Each row was made from one path, in order. Every step used is in the known rows, and no mark comes twice. Write each row's path.
In the rows, 128 means zero.
Known rows:
lodit, buko: [116   4 111 147 138 121 129 131 163 125 173 150 151 139 124 125 155 127
 162 134 138 125 140 113 104 171 113 124 145 122 119 125 140  81 107 141
 118 150 151 164 143  87 140 127  98]
pibif, vapu, pite: [134  88  92 116  95 122 106 123 107 103 113 114 127 188 127 146 141 116
 131 125 103 137 116 150 125 171 132 115 110 115 149 142 110  73 112 127
 117 165 105 148 152 128 105 109 150]
lubu, pite, tise: [138 196 134 113 130 120 127 110 145 114 210 135 137 176 123 128 135 128
 169 140 140 121 170 157 142 130 103 131 155 133 117  88 133 136 178  89
 153 123 139 122 142 166 156 111 123]
pibif, vapu, pite, lubu: [125 149 127 129 105 120 132 110 139 128 112 137 146 148 115 172 117 139
 143 150 123 140 111 159 106 130 122  75 134 134 137 121 149 102 170  71
 133 155 102 135 135 135 123 101 135]
lubu, tise, vefar, nudapeg, buko: [136 126 169 140  97 142 147 155 153 137  68 143  88  46 134 117 137 122
  86 106 133 126 128 111 146 118 170 165 107 123 129 148 128 153 128 119
 107 117 119 122  99 136 130 136 129]
puso, vefar, tise: [125 164 126 103 135 157 112 118 108 123 155 140 165 128 113 108 111  96
 139 141 130 135 129 132 119 130 121  98 122 143 160 142 155 186 128 169
 105 105 112 111 160 144 130 134 110]
buko, nudapeg, vefar, tise, lubu: [108 119 164 121 116 137 116 132  88 121 158 143 122 122 140 116 116 116
 100 143 114 139 107 114  89 120 121 128 138 164 121 142 136 132 178 123
 140 118 126  94 135 103 127 125 138]
vaze, vefar: [151  22 104 143 151 123 125 142 158 140  92 105 126 164 113 144 140 117
 113 112 150 126 137 144 131 126 128 138  92 107 107 155 124 124 128 137
 112 116 119 146 128 127 109 124 135]
lodit, buko, vefar: [ 74  56  96 143 161 107 128 137 117 123 194 116 167 125 124 145 150 146
 159 111 146 112 180 120 126 133 117 101 114 115 135 146 100  86   4 127
 134 134 147 161 123 154 131 144 115]
tise, lubu, pite, vapu: [123 140 130 121 135 133 137 119 127 132 194 104 122 133 127 128 114 155
 128 149 139 127 129 166 122 128  84 120 169 137  94  97 106 125 184  85
 153 113 126 142 128 121 159 119 159]
nudapeg, vefar: [119   8 130 149 127 137 120 145 153 137 140 110 100 147 117 127 143 103
 115 113 124 127 116 143 120  98 111 155 142 146  96 147  99 133  82  87
 126 118 122 141 107 130 154 117  99]
buko, vefar, tise: [103 164 120 101 149 134 118 125  94 124 175 129 163 128 123 123 117 119
 152 111 144 121 140 122 126 108 131 106 105 133 176 134 119 166 117 143
 129 116 124 117 149 193 128 136 126]
tise, vefar: [121  46 147 143 160 135 123 124 142 140 111 122 114  91 121 148 139 143
  89 121 133 136  86 160 131 124 118 151 120 146  99 141 122 107  78 133
 116 121 140 133 116 150 117 123 130]
vapu, pite, lubu: [129 151 142 133 117 114 132 110 132 128 104 150 146 151 109 173 118 138
 156 150 131 138 138 159  98 124 123  79 140 143 119 127 160 123 180  49
 137 157 110 129 127 123 119 105 127]
lodit, buko, tise, lubu: [ 91  65 135 162 118 103 129 121  93 113 170 154 146 139 148 118 131 148
  94 129 127 136 130  99 103 153 122 132 135 152 105 129 119  71  96 165
 127 137 151 124 130  99 109 130 123]
puso, vefar, nudapeg, buko, tise, lubu: [102 119 157 160  96 126 136 131  79 119 139 150 125 102 146 111 121 139
  65 124 119 138 138  97 120 135 147 132 115 149 110 153 116 111  72 150
 113 114 129 105 109 112 105 138 131]
vaze, vefar, lubu, tise, buko, nudapeg: [120 111 105 131 140 116 129 135 106 109  80 133 149 122 150 121 127 143
 143 120 128 124 159 101 126 132 168 126 102 130 110 122 118  92 152 123
 152 132 136 119 102  89  92 146 126]
vaze, vefar, nudapeg: [161 104 130 137 123 135 136 145 133 147  48 125 119 110 117 147 130 116
 131 108 130 122 126 116 136 116 158 151 115  92 157 141 164 159 135 124
 103 130 119 118 127 122 124 129 149]
pite, lubu, tise: [131 186 113 148 139  99 132 101 176 123  90 135 156 139 111 129 110 123
 136 128 152 131 119 142 138 110 106 133 141 148 123  95 147 139 245 124
 142 137 117 125 145 141 139 126 112]
tise, buko, nudapeg, vefar, puso: [149 101 114 125 134 136 118 147 140 156 116 102  94 138 140 120 132 114
 128 126  92 130 110  94 121  97 129 119 128 115 132 136 135 145  74 137
 115 136 129 130 100 115 143 131 101]
pibif, lodit: [156  41 100 130 143 142 124 114 161 121 172 135 123 138 129  97 147 114
 132 132 143 123  82 151 151 204 118 161  92 133 141 124  51  57 109 133
 127 146 130 152 127 149  91 127 110]
pibif, vapu, pite, tise, buko, vefar, nudapeg: [109 221 129 105 113 129 140 139  84 129  91 131 139  91 139 157 135 148
 148 124 106 115 140 124 142 119 171 124 135  96 179 142 149 120  29 117
 132 140 122 119 119 151 110 136 168]
tise, buko: [137  82 139 120 137 151 139 122 150 137 101 134 114 127 142 126 147 151
 120 144 121 130  89 132 117 161 151 147 144 125  88 155 117  78  88 138
 129 124 141 152 106  87  83 130 137]
lodit, nudapeg, buko, vefar, tise, lubu, pite: [126 166 140 125 101 122 120 139 105 100 191 114 102 101 140 100 112 125
 119 121 146 127 178 108 129 139 122 125 112 126 122 125  79 143 204 143
 151 111 132 113 136 111 145 132 149]
vapu, pite, lubu, tise, vefar, nudapeg: [134 206 152 130 120 113 133 130 119 131  13 147 123  55 121 160 114 133
 117 125 122 130 115 138 138  99 150 154 142 129 157 120 181 163 158 120
 123 150 120 100 131 127 130 127 153]
lodit, nudapeg: [128  37  91 175 134 131 127 130 159 136 200 144 138 148 124 100 154 122
 180  98 132 133 150 125 106 173 136 100 111 115 104  99 158  82  93 140
 135 126 129 140 134 104 109 129  97]
puso, vefar, nudapeg: [144 149 134 137 119 157 129 126 110 136  91 133 136  94 109 130 123 112
 134 126 112 128 129 121 136 134 142 121 135 112 159 148 170 167  67 133
  92 123 116 113 125 116 133 138 127]
buko, nudapeg: [123  39 102 151 144 131 116 122 107 110 185 124 150 148 135 119 134 135
 169 102 127 127 169 106 113 143 145  96  93 139 116 111 112  87 131  71
 136 140 137 121  95 140 116 132  99]
vefar, puso: [175 122 110 125 145 140 118 117 157 161 128 103 107 174 121 120 130 112
 131 124 105 134  77 102 132 135 111 114 117 101 152 131 150 143 113 170
  92 145 131 140 136 137 138 126 109]
puso, vefar: [124  85 112 143 144 155 115 114 127 127 151 116 152 144 103 120 131 110
 120 139 125 135 140 149 131 151 108  97 124 136 111 163 134 132  34 147
  95 105 116 138 127 120 122 137 103]

Write each row's path:
[148  92 165 140  88 157 149 151 151 140 107 141  90  81 132 112 142 116
 110 104 129 125 131  98 134 135 174 145 107 111 134 152 124 143 121  94
 101 119 118 130  96 130 128 132 120] | vefar, nudapeg, buko
[134 200 156  95 124 138 145 121 135 124 120 149 122 136 143 130 138 152
 140 163 124 124 116 142 132 144 140 146 165 125 100 124 130 108 131 127
 153 118 147 132 127  97 109 125 145] | vefar, lubu, pite, tise, buko
[101 178 103 146 132  99 134 130 128 115  87 129 149 135 119 104 123 111
 123  97 145 119 138 111 160 126 129 143  99 122 149 111 116 136 153 174
 141 122 124 124 157 135 131 152 114] | lodit, nudapeg, buko, vefar, lubu, tise
[127 208  99 135 117  91 123 106 154 109  70 131 156 152 116 140 111 120
 133 134 136 134 127 150 138 120 112 124 136 141 141 100 144 123 239 128
 144 153 104 129 157 134 131 121 131] | pibif, vapu, pite, lubu, tise
[146 120 121 103 140 135 119 137 130 133 111 134 146 142 120 124 118 100
 133 122 149 129 128 128 120 113 137 129 102 124 157 137 148 180 194 162
 116 113 114 116 160 150 120 125 132] | vaze, vefar, tise
[116 227 149 107 118 120 139 124 122 113 192 137 135 156 123 131 129 129
 153 135 141 115 171 142 153 116 114 124 136 126 136 101 117 150 148  91
 153 112 138 116 139 173 160 123 125] | nudapeg, buko, vefar, lubu, pite, tise
[106 105 121 165  91 124 141 141  97 116 130 151 138  99 144 102 126 132
 102  86 137 126 186  88 147 115 177 131  93 133 136 129  97 145  30 143
 101 115 124 119  91 169 116 142  93] | puso, vefar, nudapeg, buko, tise
[110 143 132 130 117 125 144 130 119 126 194 113 121 117 139 117 113 158
 114 136 144 126 155 150 127 117 103 120 154 140  92  95  90 132 157  92
 152 108 124 140 113 135 154 124 150] | nudapeg, buko, tise, lubu, pite, vapu
[152 116 139 134 113 126 115 119 122 103 165  98  92 140 128 115 115 129
 106 130 138 131 138 124 132 151  98 149 133 130 102 128  76 117 223 125
 139 126 141 126 132  95 146 121 150] | tise, lubu, pite
[136 187 147  99 127 136 140 121 148 124 143 143 122 132 147 129 143 155
 144 161 127 124 134 148 130 146 142 145 167 127  90 124 128 100 122 120
 155 120 145 138 117 104 105 123 146] | lubu, pite, tise, buko
[118  87 162 129 144 142 136 120 111 141  66 137 120 120 110 144 123 128
  90 124 124 134  43 135 137 128 118 147 115 136 139 136 130 129 110 147
 112 121 143 118 146 126 129 128 125] | tise, vefar, lubu
[109 159 169 112 135 127 134 120  95 132  75 158 133 140 112 158 128 129
 110 142 114 132  75 152 134 123 119 136 130 140 142 125 157 134 108 127
 127 131 139 108 158 132 127 121 133] | vapu, pite, tise, vefar, lubu
[118 153 154 121 152 120 125 121 141 126 154 132 119  99 126 151 134 146
 114 138 138 130 131 177 143 110 108 150 142 150 102 109 134 131 116 115
 142 116 144 119 126 169 140 115 137] | lubu, pite, tise, vefar
[181 105  99 126 152 127 118 138 164 167  87  93 106 174 119 135 130 109
 115 123 117 130  99 110 137 118 118 119  98  86 147 145 155 157 117 182
  90 133 122 141 136 131 127 127 125] | vaze, vefar, puso
[109 128 124 136 131 123 138 142 104 133 122 133 147  81 125 146 137 137
 161 107 127 112 157 100 132 121 151 124 129  98 176 135 147 133  45 118
 119 143 138 129 122 140 139 142 134] | lodit, buko, vefar, nudapeg
[144 170 112 119 123 112 117 145 135 145  78 114 106 136 138 134 119 115
 135 138  92 131 130 103 119  83 129 109 135 123 136 127 151 159 123 127
 130 152 117 123 109 105 142 129 109] | vapu, pite, lubu, tise, buko, nudapeg, vefar, puso
[156 189 124 127 158 115 121 118 167 163  67 111 112 109 121 139 113 127
  99 136 115 138  70 125 143  96 105 125 126 123 146 116 169 162 139 185
 107 139 128 125 137 148 143 129 122] | pite, lubu, tise, vefar, puso
[135 120 127 146 106 109 117 118 100  94 170 107 107 140 138 109 110 137
 100 115 143 129 164 111 139 139 112 151 123 136 108 114  60 118 192 141
 140 126 144 120 125 117 141 124 141] | buko, tise, lubu, pite
[126 126 152  95 123 154 134 141 135 135  94 146 114 101 147 117 133 128
 121 150 120 129  95 128 108 120 154 151 154 140 113 155 128 135 115 147
 137 114 129 132 119  94 104 129 135] | nudapeg, vefar, tise, buko
[105   7  94 152 140 117 119 134 117 105 199 143 166 131 142 120 144 138
 188 114 131 124 192  91  99 156 142  91 112 133 118 106 127  71 117  91
 139 154 150 137 106 104 128 136  89] | lodit, buko, nudapeg
[136 155 127 115 136 122 141 128 146 128  11 135 126 127 137 123 129 135
 100 141 131 126  90 125 142 140 151 171 136 120 108 144 127 111 157 186
 138 122 133 138 138  70  89 143 147] | vaze, vefar, lubu, tise, buko
[119 194 118 101 111 116 120 114 119 112 178 149 155 202 127 151 148 125
 164 149 108 130 142 173 126 147 120 108 146 130 140 108 164  94 115  96
 142 148 116 128 158 166 120 103 139] | pibif, vapu, pite, tise
[113 224 137 126 130 124 149 132 108 138  63 132 142  63 130 151 120 151
 142 120 127 115 135 114 141  99 164 132 138 107 162 136 151 145  82 114
 134 132 126 114 109 140 118 145 153] | pite, lubu, tise, buko, vefar, nudapeg
[159  94 117 130 135 136 116 139 160 165 121  97  87 161 122 122 132  99
 116 124  98 131  86 109 128  97 105 131 132 113 140 140 140 163  84 150
 100 134 124 138 123 135 160 123 100] | nudapeg, vefar, puso
[122 171 134 108 131 135 135 120 119 131 193 112 129 125 129 122 106 148
 134 152 141 128 127 162 118 120  86 115 168 140 110  93 116 147 207  97
 154 110 122 132 139 127 161 120 161] | vefar, tise, lubu, pite, vapu
[113 104 130 111 123 140 113 143 106 120 161 140 138 122 132 110 117  97
 151 116 127 127 144 113 107  90 136 122 123 156 151 120 126 178 167 107
 136 119 118 102 129 152 149 125 100] | buko, nudapeg, vefar, tise
[137 144 121 122 137 125 134 119 159 124  58 133 125 124 143 113 137 141
 116 139 129 127 100 131 136 150 146 168 148 130  94 139 121  92 146 169
 140 129 136 147 123  86  89 139 140] | lubu, tise, buko
[142 145 148 116 103 128 112 130 112 102 163 106  91 125 132 110 106 113
 105 134 137 130 141 121 127 125 101 153 139 141 120 127  81 157 242 132
 144 119 133 110 141 102 161 120 148] | nudapeg, vefar, tise, lubu, pite
[117 187 130 107 132 140 132 121 112 128 192 111 138 117 124 121 103 143
 128 161 138 129 140 168 120 119  83 103 168 142 109 103 123 157 175 108
 148 102 117 130 140 123 160 125 157] | puso, vefar, tise, lubu, pite, vapu
[139 146 114 125 143 131 126 140 137 159 148  92 107 137 129 124 133 125
 117 110 115 122 124  94 146 112 129  97  90  93 158 155 116 146  33 156
 100 127 126 145 112 175 135 142 114] | nudapeg, buko, vefar, puso
